Every row comes from one small tree of marks. Brackets hold a mark, then the marks that hang from it, in alphabetical order. Every link used is in the known rows. Which tree was each row made from?
Known rows
(zake (roni (bezuzu (fegu (gonid temep)) (lupi favofed)))): [-3.51 -2.85  1.19 -0.62  2.36 -0.03 -0.50 -0.46  0.55 -0.96  1.00 -0.68
  1.65  1.59 -0.98 -0.87  0.19 -2.41 -1.36 -1.79 -2.35 -1.19 -0.64  2.50
 -1.18  2.74 -0.03  1.27]
(bezuzu (lupi favofed) roni tuze): [-2.71 -1.15 -0.70 -2.90  3.82 -0.72  1.16 -2.07 -2.03 -0.54 -0.61 -0.06
 -0.77  1.54 -0.54 -1.93  0.60 -1.04 -1.14 -3.21 -1.79 -2.69  1.36  2.61
  0.15  2.46  3.23  0.34]
(gonid (fegu bezuzu) temep): [-0.88 -5.07  0.49  0.49  0.23  0.00  0.25  0.37 -0.33  2.24  1.21 -1.42
  3.54  2.28 -0.64  0.56 -0.54 -1.01  0.95 -0.49  0.25 -0.84 -1.14  0.35
 -2.21  2.10  0.16 -0.03]
(gonid (fegu betag (bezuzu lupi roni)) temep): [-2.11 -5.31  0.40  0.61  2.05 -0.71  0.28  0.83  0.36  2.24  0.50 -1.77
  4.42  3.33 -2.15  0.65 -0.78 -1.79  0.06 -1.30  0.30 -0.47 -0.72  0.31
 -2.29  3.14  0.89  1.48]
(zake (roni (bezuzu (lupi fakel)))): [-3.53 -1.28 -0.57  0.68  1.26 -1.07 -0.76 -0.84  0.78 -1.51  0.71  0.26
  0.36  1.87 -0.81  0.14  0.25 -2.13 -1.31 -1.81 -2.12 -0.25 -0.06  1.57
 -0.03  1.35  0.19 -0.06]
(tuze (riro nipap)): [ 0.94 -1.44  2.90  0.50  0.55 -0.57 -0.80 -2.17  0.20 -0.34 -2.00 -0.93
 -1.30 -1.06 -0.38  0.46  0.44  0.29 -1.28 -2.28 -1.30  0.67 -1.71 -1.21
  0.85 -0.44 -2.03 -1.00]
(lupi (bezuzu (fegu betag) roni (tuze riro)) favofed): [-5.49 -1.82  1.32 -1.51  0.40 -0.89  0.03 -4.00 -3.56  2.71 -2.22 -0.01
 -1.46  0.97 -2.24 -2.91 -0.35 -1.04 -4.11 -1.69 -3.57 -1.88  0.56  5.08
  1.02  2.09 -0.31  1.26]
(bezuzu (fegu (gonid temep)) (lupi fakel favofed)): [-2.52 -3.09  1.20 -1.42  1.45 -0.28 -0.06 -1.15 -0.92 -0.16 -0.27 -0.74
  1.40  1.44 -0.44 -0.52  1.19 -1.84 -0.25 -1.86 -0.42 -3.42 -1.41  2.39
 -3.21  2.20  2.87  3.08]
(roni (bezuzu lupi (tuze riro)) zake): [-2.79 -0.66 -0.90 -1.39  0.72  1.12  1.92 -1.92 -0.05 -1.92 -0.75 -0.79
 -3.11  1.76 -1.95  1.08 -3.55 -2.42 -2.53 -4.23 -4.00 -1.61  0.49  4.92
  2.17  1.19 -0.71 -0.81]
(lupi (bezuzu roni tuze) fakel favofed): [-7.09 -1.60 -2.00  0.51 -2.39 -3.34 -0.71 -4.56 -3.56  2.70 -1.42  1.75
 -1.94  2.38 -1.81 -2.02  1.53 -0.78 -2.60 -1.57 -2.35 -1.84  2.68  5.95
 -1.39  0.21  1.70  0.07]
(fegu betag (bezuzu (lupi fakel))): [-2.42 -0.16 -0.47  1.21  1.91  0.18  0.52  0.36  1.03 -0.83 -1.32 -0.54
  0.80  2.89 -1.57  0.68 -0.12 -1.59 -1.47 -2.58 -0.49  1.91  0.79 -2.49
  0.99 -0.13 -0.28  0.69]
(fegu betag bezuzu gonid): [-0.86 -0.83  0.88  1.17  2.73  2.31  1.03  1.90  2.73 -0.13 -0.26 -1.40
  2.43  0.57 -1.97  0.25 -0.02 -1.10 -2.74 -1.53  1.13  2.63  1.92 -3.01
 -0.42 -0.08 -2.50  2.41]
(lupi (bezuzu (fegu betag) roni tuze) fakel favofed): [-7.95 -1.75 -0.79  0.51 -1.53 -2.44 -0.43 -4.41 -4.58  2.90 -1.65  0.95
 -1.20  2.83 -2.49 -2.54  0.43 -1.48 -3.61 -0.95 -3.02 -2.03  1.41  6.52
  0.09  1.53  1.23  1.37]
(favofed (lupi (bezuzu fegu roni) fakel)): [-3.46  0.44 -3.24  1.35 -2.09 -3.15 -0.09 -3.02 -2.83  0.82 -0.85 -0.28
 -0.70  1.85 -0.36 -0.44 -0.36 -1.47 -1.49  1.60  0.41 -2.84  0.80  2.24
 -0.83 -0.15 -0.31 -0.17]
(gonid (fegu betag (bezuzu (lupi favofed) tuze)) temep): [-2.49 -5.08  1.21 -0.37  1.68  0.31  0.81  0.78 -0.99  1.26  0.16 -1.74
  3.83  3.12 -2.45 -0.14 -0.68 -1.57  0.81 -1.36 -0.48 -0.37 -1.13  0.23
 -0.98  3.05  0.87  1.11]
(temep (gonid (fegu betag (bezuzu (tuze (riro nipap)))))): [-0.61 -1.25  1.11  1.38  1.25  1.74  0.20  0.22  1.71 -0.58  0.06 -1.59
  2.75 -0.11 -2.22  0.89 -0.05 -1.12 -2.52 -2.23  0.90  0.26 -0.94 -1.05
  1.03  1.17 -0.75 -0.48]
(temep (gonid (fegu betag (bezuzu (roni zake) tuze)))): [-1.47 -0.86 -0.39  1.10  1.39  1.45  0.49  0.80  1.60  0.16  0.73 -1.21
  2.98  0.76 -2.40  1.02 -0.87 -1.81 -2.74 -1.56  1.15 -0.67  0.39  1.45
  0.22  1.75 -0.34  0.31]
(fegu betag): [-1.21  0.32  0.78  0.87  0.46  0.03 -0.09  1.38  0.38 -0.03 -0.97 -0.39
  1.12  0.61 -2.26  0.01 -0.64 -0.48 -0.57  0.73  0.11  1.81  0.04 -0.77
  0.88  0.45 -0.80  1.67]
(lupi favofed): [-1.44 -0.27  2.82 -1.64 -0.01 -0.43 -0.74 -0.53 -1.20  0.75 -1.33  0.08
 -0.10  0.31 -1.19 -1.45  1.08 -0.12  0.61 -0.49 -1.02 -0.65  0.83  1.91
 -1.89 -0.16 -0.13  0.49]
(favofed (lupi (bezuzu roni) fakel)): [-3.27  0.59 -3.78  1.61 -2.49 -3.81 -0.34 -2.66 -1.97  0.66 -1.01  0.16
 -0.79  1.71 -0.70 -0.06  0.23 -1.12 -0.94  1.51  0.94 -2.11  1.73  1.58
 -1.59 -0.94 -0.27 -0.53]
(roni (bezuzu fegu)): [-2.46 -0.51  0.23 -0.46  0.13  1.96  1.11 -1.53 -0.46  0.01  0.46 -1.19
 -0.56  1.04 -0.84 -0.49 -2.49 -1.36 -2.51 -1.12 -3.01 -0.82 -0.50  2.61
  1.50  1.40 -0.43 -0.58]
(temep (gonid (fegu betag (bezuzu roni (tuze riro))))): [-0.85 -1.13 -0.18  0.71  1.63  1.57  0.39  0.10  1.63  0.42  0.01 -1.19
  2.59 -0.02 -2.11  0.88 -0.37 -1.32 -3.21 -1.69  1.03 -0.68 -0.24 -0.18
  0.57  1.86 -0.37 -0.07]
(nipap riro): [ 0.92 -0.79 -0.02 -0.78 -0.44  0.62 -0.76  0.43  0.26  1.08  0.35  0.15
  0.09 -0.24  0.40  0.47 -0.84 -0.96 -1.46 -0.50  0.37 -0.37  0.64 -0.39
 -0.39  1.34 -2.15 -0.48]
(lupi (bezuzu (fegu betag gonid)) fakel favofed): [-6.42 -1.60  0.89  1.03 -2.57 -1.77 -1.22 -2.73 -2.21  2.30 -1.61  0.71
 -0.14  1.70 -2.62 -1.34  1.15 -1.29 -2.61 -0.63 -1.43 -1.22  0.75  4.65
 -2.05 -0.01  0.52  2.80]
(roni (bezuzu (fegu betag gonid) lupi tuze) zake): [-3.82 -0.99 -0.11 -0.92  2.02  2.51  2.53 -0.47 -0.12 -2.20  0.37 -1.80
 -0.79  2.22 -2.79  0.46 -4.25 -3.24 -3.34 -3.30 -3.39 -1.57  0.14  5.51
  2.35  2.46 -0.42  1.65]
(tuze riro): [ 1.08 -0.69  1.02 -0.78  0.15 -0.15 -0.31 -1.68 -0.04  0.59 -2.12 -0.10
 -1.88 -1.34 -0.03  0.66 -0.17  0.06 -1.44 -0.87 -0.98 -0.67 -1.17 -0.69
  0.57  0.09 -1.61 -0.38]

Write each row's tree
[-3.12 -1.43 -1.16 -0.19  2.25 -1.68  0.19 -2.44 -1.55  0.30 -0.07 -0.60
 -0.36  3.07 -0.03  0.78 -1.44 -2.84 -2.33 -2.41 -1.50 -4.21 -0.44  5.80
 -0.60  2.58  2.36  1.96]  (bezuzu fegu (lupi fakel) (roni zake))
[-0.91 -0.65 -0.20  0.93  1.04  1.96  0.57  1.03  1.70 -0.30  0.75 -1.14
  3.10  0.24 -2.01  0.80 -0.29 -1.24 -2.10 -1.24  1.40 -0.16 -0.36 -0.55
  0.76  1.44  0.04 -0.01]  (temep (gonid (fegu betag (bezuzu tuze))))
[-2.41 -3.45 -1.66 -1.92  4.66  0.59  2.25 -1.43 -1.52 -0.54  1.35 -1.60
  0.79  1.81 -0.11 -0.65 -1.77 -2.64 -2.72 -2.88 -1.20 -4.43 -0.16  5.24
  0.10  4.77  2.35  2.70]  (bezuzu (fegu (gonid temep)) lupi (roni zake) tuze)
[-2.26 -3.70 -1.40 -0.70  2.37  0.94  1.50 -0.52  0.56 -0.45  0.37 -0.66
  1.32  1.80 -0.36 -0.61  1.67 -1.35 -1.06 -3.74  0.05 -0.76  1.84 -0.79
 -2.50  1.19  0.96  0.85]  (fegu (bezuzu (lupi fakel favofed) tuze) (gonid temep))
[-4.17 -3.45 -2.50 -0.38  4.08 -0.19  1.70 -1.55 -1.90 -0.10  0.42 -1.14
  1.62  2.34 -1.19 -0.90 -0.50 -2.43 -3.16 -1.72 -0.69 -2.92 -0.37  2.63
  0.52  4.91  3.38  3.37]  (bezuzu (fegu betag (gonid temep)) (lupi fakel) roni tuze)
[-3.35 -2.81 -0.37 -0.46  2.74  0.60  0.40 -0.63 -0.06 -1.63  1.62 -0.73
  1.22  1.44 -0.54 -0.83 -0.44 -2.36 -1.88 -1.73 -2.49 -1.17 -0.89  2.04
  0.82  3.35  0.30  0.71]  (zake (roni (bezuzu (fegu (gonid temep)) lupi tuze)))
[-1.08 -2.28  1.39  0.19  1.53  1.41  0.51  0.98 -0.13  0.63  0.46 -1.60
  2.75  0.17 -1.33 -0.49 -0.91 -1.13 -1.43  0.92  0.31 -0.40 -1.43  0.68
 -0.56  2.69 -0.48  3.45]  (bezuzu (fegu betag (gonid temep)))
[-0.26 -2.52  0.81 -0.41  1.22  1.45  0.58  0.08 -0.40  0.69  1.10 -1.33
  1.97 -0.23  0.31 -0.54 -0.42 -0.83 -1.07  0.45  0.24 -1.75 -1.42  1.20
 -1.18  2.32  0.12  2.21]  (bezuzu (fegu (gonid temep)))
[-2.77 -3.59 -1.57  0.39  4.55  0.86  2.02  1.12  1.98 -0.13  0.25 -1.67
  2.71  2.70 -2.52  0.06 -0.63 -2.38 -2.95 -3.53  0.22  0.63  2.64  0.24
 -1.41  2.70 -0.58  2.91]  (fegu betag (bezuzu lupi (roni zake) tuze) (gonid temep))
[-1.82 -5.57  1.78  1.07  1.15  0.27  0.52  0.20 -1.03  1.60  0.02 -2.15
  3.45  2.40 -2.37  0.22 -0.97 -1.14 -0.05 -1.10 -0.66  0.75 -1.66 -0.51
  0.10  2.74 -0.96  0.24]  (gonid (fegu betag (bezuzu (tuze (riro nipap)))) temep)
[-6.11 -2.86 -2.77  2.99 -2.18 -2.88 -0.59 -2.75 -1.03  2.94 -0.13  0.41
  0.36  2.68 -2.08  0.33 -0.61 -2.06 -3.97 -0.57 -0.74 -1.59  1.22  6.17
 -2.08  1.36  0.43  2.96]  (lupi (bezuzu (fegu betag (gonid temep)) (roni zake)) fakel)
[-3.55  0.33 -3.89  1.04 -2.22 -3.50  0.27 -3.48 -2.99  0.35 -1.59  0.05
 -2.18  1.70 -0.94  0.03 -0.67 -1.50 -1.75  0.83 -0.10 -2.69  1.61  2.87
 -0.17 -0.38 -1.11 -0.87]  (favofed (lupi (bezuzu (roni zake) (tuze riro)) fakel))
[-3.71 -2.25 -1.51  0.54 -0.49  0.62  1.09 -1.35 -1.25  0.89  0.53 -0.23
  0.49  0.53 -1.18 -1.45 -0.85 -0.77 -3.02 -0.54 -1.08 -0.39 -0.48  2.14
  1.55  1.97  0.33  1.81]  (lupi (bezuzu (fegu betag (gonid temep)) tuze))
[-1.47 -4.72  1.28  0.87 -0.35 -0.76 -0.31  1.54 -0.41  2.14  0.52 -1.33
  4.30  1.81 -2.65  0.65 -0.88 -0.94  1.46  1.31  0.77 -0.18 -1.83  1.04
 -2.10  2.86  0.55  2.00]  (gonid (fegu betag) temep)
[-0.24 -2.44  1.05 -1.01  2.21  1.55  1.21 -0.87 -0.95  0.06  0.03 -1.35
  0.74  1.27 -0.11  0.75 -1.03 -1.16 -0.87 -2.54 -0.74 -1.60 -1.61 -0.70
  1.86  1.31  0.47 -0.62]  (gonid (fegu (bezuzu lupi (tuze riro))))
[-0.90 -2.72  0.30  1.14  0.89  0.23  0.18  2.52  2.31  0.46  0.11 -1.00
  3.58 -0.12 -2.83  0.17  0.39 -0.68 -0.56  0.70  1.91  1.62  0.70 -0.97
 -2.95  1.56 -0.72  3.91]  (fegu betag (gonid temep))
[-7.02 -2.65  0.17  0.28 -1.48 -2.67 -0.78 -6.16 -4.71  2.76 -2.16  0.55
 -2.41  2.05 -1.54 -2.31  0.97 -1.19 -3.96 -2.32 -3.69 -2.56  0.57  6.27
  0.11  1.10  0.66  0.04]  (lupi (bezuzu fegu roni (tuze (riro nipap))) fakel favofed)
[-2.23 -5.22  0.61  1.15  1.24 -0.56  0.16  0.80 -0.10  3.01  0.58 -1.76
  4.44  3.01 -2.30  0.46 -0.94 -1.54 -0.20 -0.19  0.27  0.01 -0.34  0.69
 -2.20  2.97 -0.24  1.27]  (gonid (fegu betag (bezuzu roni)) temep)
[-2.41 -1.21  1.13  0.48  2.89  1.05  0.60  1.03  2.29 -0.71 -1.17 -0.93
  1.99  1.75 -2.51  0.20  1.12 -1.78 -2.19 -3.17  0.68  1.39  2.03 -2.16
 -1.83 -0.15 -0.53  3.01]  (fegu betag (bezuzu (lupi fakel favofed)) gonid)
[-0.44 -0.89  0.62 -0.12  1.04  1.37 -0.02  0.40  2.11 -0.36  0.56 -0.92
  2.84  0.22 -1.26  0.78  0.67 -1.27 -1.27 -2.43  1.36 -1.46 -0.30  0.06
 -1.36  0.89  1.07 -0.19]  (temep (gonid (fegu (bezuzu (lupi favofed)))))
[-2.39 -1.14 -0.15 -2.36  1.19 -0.76  0.56 -3.06 -2.58 -1.30 -2.49  0.54
 -2.86  0.82 -0.59 -0.53  0.90 -0.84 -0.71 -3.15 -2.25 -2.47 -0.66  1.06
  1.17  1.05  2.16 -0.29]  (bezuzu (lupi fakel favofed) (tuze riro))
[-3.84 -1.76 -0.91 -2.01  2.35 -2.35  0.45 -3.84 -2.77  0.08 -2.48  0.29
 -2.94  2.21 -1.45 -0.13 -0.18 -2.10 -2.33 -4.00 -2.85 -3.86  1.28  5.66
 -0.14  2.11  1.56  0.51]  (bezuzu (lupi fakel favofed) (roni zake) (tuze riro))
[-2.25 -5.90  1.25  1.06  1.87 -0.28  0.48 -0.33 -1.07  2.28  0.07 -2.21
  3.64  2.75 -2.48  0.02 -1.00 -1.37 -0.86 -1.26 -0.73  0.24 -1.00  0.42
 -0.49  3.29 -0.78  0.41]  (gonid (fegu betag (bezuzu roni (tuze (riro nipap)))) temep)
[-7.63 -2.21 -0.71  0.56 -1.03 -1.91 -0.27 -3.96 -3.70  2.73 -1.29  0.68
 -0.59  2.19 -2.61 -2.40  0.83 -1.55 -4.09 -1.12 -2.21 -2.12  1.79  6.20
 -0.87  1.53  1.16  2.37]  (lupi (bezuzu (fegu betag gonid) roni tuze) fakel favofed)
[-1.29 -0.83 -1.18 -0.73  2.65 -1.86  0.26 -0.81  0.85 -0.29 -0.14 -0.28
 -0.19  1.97 -0.51  0.87 -0.78 -1.89 -1.06 -3.04 -0.51 -2.38  1.21  3.70
 -1.62  1.36  1.75  1.34]  (bezuzu lupi (roni zake))
[-3.91 -0.77  0.10 -0.25  0.88  2.80  2.30 -0.51 -0.83 -1.00  0.48 -1.80
 -0.76  1.81 -3.01  0.11 -4.49 -2.79 -3.71 -1.74 -3.45 -0.89  0.66  6.16
  2.54  2.21 -2.07  1.31]  (roni (bezuzu (fegu betag gonid) tuze) zake)
[-0.99 -1.93  2.66 -0.42  3.13  2.66  1.48 -1.32 -2.05 -1.07 -0.87 -2.17
  0.07 -0.95 -1.25 -1.15 -1.27 -0.79 -3.54 -1.14 -1.66 -0.24 -2.42 -0.16
  4.19  2.74 -1.66  1.75]  (bezuzu (fegu betag gonid) (tuze (riro nipap)))
[-1.57 -5.40  0.12  0.61  0.77 -0.68  0.20 -0.03 -0.39  2.98  1.22 -1.55
  3.44  2.99 -1.09  0.74 -1.05 -1.60  0.18 -0.89  0.01 -1.53 -0.18  2.65
 -2.81  2.56 -0.19  0.30]  (gonid (fegu (bezuzu (roni zake))) temep)
[-2.04 -3.01  0.31  0.31  2.94  0.17  0.42 -0.04 -0.21  2.18  0.51 -1.74
  3.16  0.84 -1.43 -0.95 -0.79 -1.59 -3.03  0.51  0.18 -1.41  0.06  2.47
 -1.58  3.80 -0.04  3.75]  (bezuzu (fegu betag (gonid temep)) roni)
